What can hang from each mark
guzo: rano
pugu: difub zizu
difub: dipok guzo rano zizu
rano: dipok guzo
zizu: difub pugu
dipok: difub pugu

Known rows, with every way that one mark hangs from another
[rano [dipok [difub [zizu pugu]]] guzo]: -25.5, -0.9, -14.5, 0.6, -3.0, 1.5, 13.7, -4.7, 9.8, 18.6, 38.8, 3.3, -21.2, -2.3, 10.1, 7.9, -6.2, -16.7, 0.8
[dipok [difub guzo rano] pugu]: -26.9, -2.9, -6.8, -0.6, -6.5, -10.3, 10.4, 3.9, 13.1, 2.0, 62.4, -15.8, -11.1, -10.7, 23.0, 39.8, -1.6, 8.9, -4.9
[zizu [difub dipok guzo] pugu]: -24.5, -7.2, -16.7, 7.9, -3.0, -0.1, 10.6, -2.7, 10.6, 12.6, 10.4, -9.9, -18.2, -18.9, 13.5, 1.5, 5.6, -18.2, -3.6
[dipok pugu]: -19.0, 4.4, -5.8, 7.9, -4.0, 3.9, 5.3, -8.3, 15.8, 2.3, 14.2, -2.9, -19.9, -14.4, 28.0, 13.3, 2.2, -8.0, -8.2
[difub guzo [rano [dipok pugu]] zizu]: -24.0, 12.0, -5.3, 6.8, -4.8, -3.1, 17.3, -4.7, 0.6, 11.1, 61.0, -0.2, -11.2, -16.0, 15.0, 22.0, -6.1, 9.7, 4.6
[zizu difub]: -22.6, 3.4, -14.3, 0.8, -6.4, -2.9, 0.7, -5.9, 13.6, 4.8, -18.6, -1.4, -20.3, -18.0, 19.3, -4.8, -0.7, -25.9, 6.9
[rano [dipok difub]]: -26.4, 4.9, -10.5, 3.5, -6.0, 5.7, 14.6, -0.5, 5.6, 5.2, 38.6, 2.1, -23.1, -6.0, 15.1, 6.0, -2.2, -6.3, 5.2
[guzo [rano [dipok difub [pugu zizu]]]]: -21.3, 10.0, 0.9, 14.5, -1.5, 9.3, 10.5, 1.2, 25.7, 5.7, 49.8, 11.1, -18.2, -6.3, 12.8, 9.7, -6.2, 3.6, -5.5
[pugu difub]: -15.4, 5.9, -4.2, -0.6, -8.0, 7.8, 3.8, -8.7, -8.5, 4.0, -0.6, -1.0, -18.2, -17.1, 18.4, 9.0, -5.7, -21.7, 5.9
[difub dipok rano [zizu pugu]]: -21.9, 1.7, -10.9, 4.4, -1.8, 9.0, 2.5, 6.9, 5.5, 15.6, 16.5, 3.4, -10.5, -19.8, 14.0, 5.3, -1.5, -15.1, -16.2
[dipok [difub [guzo rano]] [pugu zizu]]: -19.4, 0.8, -2.3, 12.6, -3.0, 1.1, 8.5, -0.4, 35.8, 2.5, 45.8, -2.2, -12.9, -7.6, 16.0, 27.1, 1.8, 7.2, 2.8
[difub rano zizu]: -19.4, 7.1, -10.1, -0.3, -4.6, 1.7, 0.0, 2.0, 6.5, 7.6, 7.7, 3.0, -10.8, -19.8, 17.5, 9.9, -4.1, -11.7, 4.8
[guzo [rano [dipok [pugu zizu]]]]: -15.6, 14.2, 0.3, 16.6, 2.2, 11.5, 11.7, -1.4, 19.1, 6.1, 37.0, 15.2, -20.8, -14.0, 13.0, 1.3, -5.6, 0.0, -5.9
[zizu pugu]: -20.0, -3.9, -12.8, 4.4, 4.6, 8.2, 5.9, -6.6, 6.5, 8.7, -8.9, -6.8, -26.0, -16.2, 17.0, 7.1, -1.1, -22.0, -5.8
[pugu [difub dipok guzo]]: -14.5, 4.4, -7.7, 2.5, -11.9, 6.0, 15.4, -1.4, -10.3, 6.1, 40.3, -4.4, -12.3, -18.5, 16.4, 8.9, 3.2, -6.8, 1.1
[difub [rano dipok]]: -21.1, 10.8, -11.8, -0.3, 0.5, 0.1, 15.9, 6.2, -12.0, 6.1, 38.1, 6.2, -20.4, -18.4, 14.1, 3.4, -10.1, -5.6, -2.3
[rano [dipok [pugu zizu]] guzo]: -15.1, 7.0, -8.2, 3.5, 4.5, 0.6, 22.7, -10.4, 4.7, 4.2, 49.9, 16.9, -18.8, -14.2, 20.6, -1.9, -6.9, -13.9, -9.1
[dipok [pugu [difub guzo rano] zizu]]: -15.8, 4.3, 1.9, 1.2, -1.0, 0.2, 9.4, -10.3, -10.8, 1.7, 37.8, -1.6, -7.1, -21.5, 18.4, 29.4, -11.9, -9.3, -5.3
[zizu [difub rano] pugu]: -26.5, -5.4, -13.0, -1.5, 2.2, -5.7, -1.0, -1.3, 2.8, 11.5, -17.4, -7.1, -19.4, -21.8, 14.9, 2.6, -10.0, -30.6, -8.7
[pugu [zizu [difub dipok]]]: -19.1, 2.1, -12.9, 6.1, -4.4, 9.8, 4.2, -3.0, 16.6, 2.9, -1.3, 14.4, -11.9, -23.0, 16.4, -18.7, 2.9, -27.6, -5.6
[guzo [rano dipok]]: -16.9, 15.0, -7.1, 10.4, -2.9, 5.0, 12.1, 8.9, 8.0, 8.3, 27.8, 8.3, -26.3, -14.0, 9.9, -5.1, -2.9, -0.5, 7.3
[guzo rano]: -14.7, 10.4, -9.2, 8.1, -1.4, 2.6, 2.0, 9.1, 18.4, 5.8, 4.0, 1.2, -21.5, -15.2, 15.6, 5.1, 1.9, -5.3, 7.1
[difub dipok [rano guzo] [zizu pugu]]: -18.2, -2.5, -16.8, -1.1, 0.2, -2.1, 10.0, 10.8, 5.5, 18.1, 38.3, 7.2, -9.5, -18.0, 16.3, 1.7, -2.1, -18.9, -17.0

Rows
-16.9, 9.8, -5.7, -4.3, -10.0, -0.7, 4.7, -5.0, -12.8, 10.1, 21.9, -5.2, -6.3, -18.7, 13.1, 24.6, -7.6, -10.3, 15.9
[pugu [difub guzo rano zizu]]
-14.6, 1.8, -3.7, 6.5, -1.9, 3.9, 6.2, 0.0, -0.4, 14.1, 11.5, -12.5, -21.4, -15.5, 7.6, 23.5, -5.5, -9.9, 6.9
[zizu [pugu [difub [guzo rano]]]]
-22.1, -5.3, -5.6, 6.9, -1.6, 3.2, 12.3, -10.9, 23.6, -1.3, 43.6, -5.2, -13.0, -8.7, 21.4, 28.4, 1.7, -1.3, 1.7
[dipok [difub guzo] [pugu zizu]]
-19.3, 4.0, -16.0, -6.8, 3.5, -11.5, 18.0, 4.0, -11.5, 6.2, 27.7, 17.2, -14.0, -20.5, 11.8, -14.4, -16.6, -28.9, 0.4
[pugu [zizu [difub [rano dipok guzo]]]]
-16.3, 9.1, -5.4, 4.9, -16.1, 10.0, 9.0, -7.2, -0.5, 10.9, 30.3, 2.2, -7.0, -16.5, 13.9, 10.5, 4.3, -9.9, 10.6
[pugu [difub dipok guzo zizu]]
-20.5, 1.2, -12.0, -2.6, 1.6, -2.9, 0.4, -0.8, 4.1, 1.4, -8.4, 7.3, -12.1, -25.8, 14.5, -4.5, -10.2, -30.4, -0.9
[pugu [zizu [difub rano]]]
-12.4, 4.8, -10.3, -8.8, -8.4, -7.9, 12.8, 13.5, -19.1, 7.7, 51.5, 7.4, -8.3, -20.7, 20.8, 4.6, -6.2, -17.5, -14.2
[pugu [difub dipok [rano guzo]]]
-23.2, 9.5, -4.4, 4.0, -0.1, -1.5, 15.7, 1.5, -4.1, 5.5, 51.7, 3.6, -18.5, -17.3, 20.8, 11.4, -10.1, 2.1, -12.9
[difub [rano [dipok pugu]]]
-15.9, 6.7, -7.9, -1.0, 7.5, -5.5, 23.5, 0.8, -4.8, 4.4, 65.2, 14.7, -14.7, -18.2, 20.2, 3.6, -14.3, -8.6, -16.5
[difub [rano [dipok [pugu zizu]] guzo]]
-14.8, 6.3, -4.2, -7.5, -5.4, -13.1, 8.8, -2.2, -13.6, 6.6, 44.6, -1.2, -11.1, -17.2, 25.8, 21.9, -13.7, -16.8, -13.8
[dipok [pugu [difub [rano guzo]]]]
-18.6, 8.3, -11.3, 2.6, -1.3, -7.2, 22.3, -4.1, 3.0, 8.0, 54.8, 5.2, -23.3, -10.8, 23.7, 4.1, -4.4, -5.0, -6.7
[rano [dipok pugu] guzo]
-17.1, 19.8, 6.0, 12.1, -10.2, 6.4, 8.0, -2.7, -1.9, 11.1, 37.7, 4.7, -21.5, -11.9, 13.6, 9.8, -10.3, -3.6, -4.7
[guzo [rano [dipok [pugu difub]]]]
-27.0, -7.0, -11.5, 4.4, -4.2, 5.6, 5.7, -11.6, 23.1, 13.0, 15.8, -14.3, -15.6, -6.1, 12.5, 28.3, 2.8, -11.5, 12.0
[dipok [difub guzo [zizu pugu]]]
-19.0, 13.3, -3.4, 14.8, -3.1, -2.3, 19.1, 1.5, 14.8, 8.7, 59.8, -1.9, -22.2, -11.1, 13.7, 17.5, -1.0, 16.5, 5.4
[difub [guzo [rano [dipok pugu]]]]
-17.9, 11.3, -2.7, -3.1, -10.8, 5.1, -3.0, -4.6, -11.4, 9.8, 0.7, 3.1, -8.3, -19.4, 14.7, 13.8, -10.3, -21.3, 6.2
[pugu [difub rano zizu]]
-25.2, -5.4, -14.5, 6.3, -2.5, 6.0, 2.2, -1.6, 11.4, 12.4, -8.7, -1.4, -19.9, -18.7, 16.2, -9.5, 2.4, -28.6, -13.3
[zizu [difub dipok] pugu]
-12.0, 5.5, -4.1, 4.0, -5.8, 19.3, 7.5, -5.0, -4.8, 2.0, 12.2, 12.3, -11.0, -20.7, 15.4, -3.8, -2.1, -22.1, -8.3
[pugu [difub dipok] zizu]
-8.6, 4.0, -9.6, -7.8, -1.5, 0.2, 14.3, 7.7, -18.4, 5.0, 48.6, 16.2, -5.2, -23.3, 17.5, -0.2, -9.2, -23.3, -15.2
[pugu [difub dipok [rano guzo]] zizu]
-24.1, 2.9, -11.0, 10.2, 0.5, -4.3, 12.2, 1.4, 10.2, 18.7, 14.8, -5.4, -26.4, -14.4, 2.7, 0.4, -6.3, -9.3, 9.8
[zizu [difub [guzo [rano dipok]]] pugu]
-18.4, 2.2, -15.0, 0.4, -4.1, -4.5, 17.8, 14.0, -5.5, 3.4, 57.3, -2.9, -10.3, -21.2, 17.9, 13.4, 2.0, 5.1, -5.5
[difub dipok guzo rano]
-13.4, 6.8, -12.6, 10.9, -7.2, 0.4, 12.7, 15.1, 18.0, 8.2, 51.3, -0.8, -16.1, -16.2, 14.2, 5.0, 9.9, 10.9, 3.5
[difub dipok [guzo rano]]
-11.8, 10.1, -4.5, 8.2, -12.4, 4.2, 10.0, 10.9, 1.8, 8.8, 43.2, -1.3, -12.9, -17.1, 11.6, 9.5, 3.2, 1.6, 4.8
[pugu [difub dipok [guzo rano]]]
-22.3, -3.4, -12.4, 6.5, 0.3, 7.1, 7.0, -12.6, 13.4, 13.7, -0.1, -9.4, -18.5, -13.2, 12.1, 19.3, 1.9, -12.7, 12.2
[difub guzo [zizu pugu]]
-26.6, 0.8, -5.1, 6.1, -12.8, -1.3, 5.6, -11.1, 32.0, 7.5, 39.2, -10.9, -10.6, -4.2, 21.3, 31.8, 5.1, 2.0, 9.9
[dipok [difub guzo zizu] pugu]
-11.5, 3.9, -1.4, -6.1, 0.5, -6.7, 10.4, -5.3, -12.3, 2.2, 41.4, 8.2, -7.2, -20.2, 23.1, 16.0, -15.4, -24.5, -16.4
[dipok [pugu [difub [rano guzo]] zizu]]
-15.1, 8.7, -5.0, -2.0, -0.4, 4.2, 21.4, -5.2, -32.1, 4.4, 48.3, 7.1, -12.6, -21.3, 6.6, 13.3, -17.6, -8.6, 5.6
[pugu [difub guzo [rano dipok]] zizu]
-18.9, 11.8, 3.1, 5.5, -14.4, 10.7, -2.8, -18.1, 9.0, 10.7, 1.3, 1.4, -10.8, -14.5, 22.1, 16.8, -3.5, -18.0, 1.9
[dipok [pugu [difub zizu]]]
-23.4, 1.4, -16.3, -1.2, -7.9, -11.7, 10.5, 10.9, -0.6, 6.6, 36.0, -3.2, -9.4, -24.2, 16.0, 2.5, 1.5, -9.3, -1.4
[zizu [difub dipok guzo rano]]
-25.1, 0.2, -11.8, 2.2, -10.5, 1.1, 7.0, -6.4, 21.3, 7.0, 27.2, -9.0, -11.9, -6.6, 14.8, 26.0, 5.6, -3.0, 21.3
[dipok [difub guzo zizu]]
-22.7, -1.1, -3.0, 1.8, -0.1, 2.9, 3.6, -1.4, 12.8, -0.9, 35.1, 3.2, -8.6, -13.8, 22.2, 23.2, -7.3, -8.9, -14.1
[dipok [difub rano] [pugu zizu]]
-22.0, 0.9, -16.3, 3.9, -10.9, -4.2, 11.8, 0.9, 11.0, 6.0, 22.7, -3.6, -14.3, -20.1, 17.3, -3.2, 7.4, -12.1, 4.9
[zizu [difub dipok guzo]]
-29.9, -1.3, -11.0, 8.1, -4.4, 7.5, 15.1, -8.1, 11.4, 16.5, 36.8, -6.9, -20.2, -4.0, 6.0, 21.4, -3.1, -4.6, 12.7
[rano [dipok [difub guzo [zizu pugu]]]]
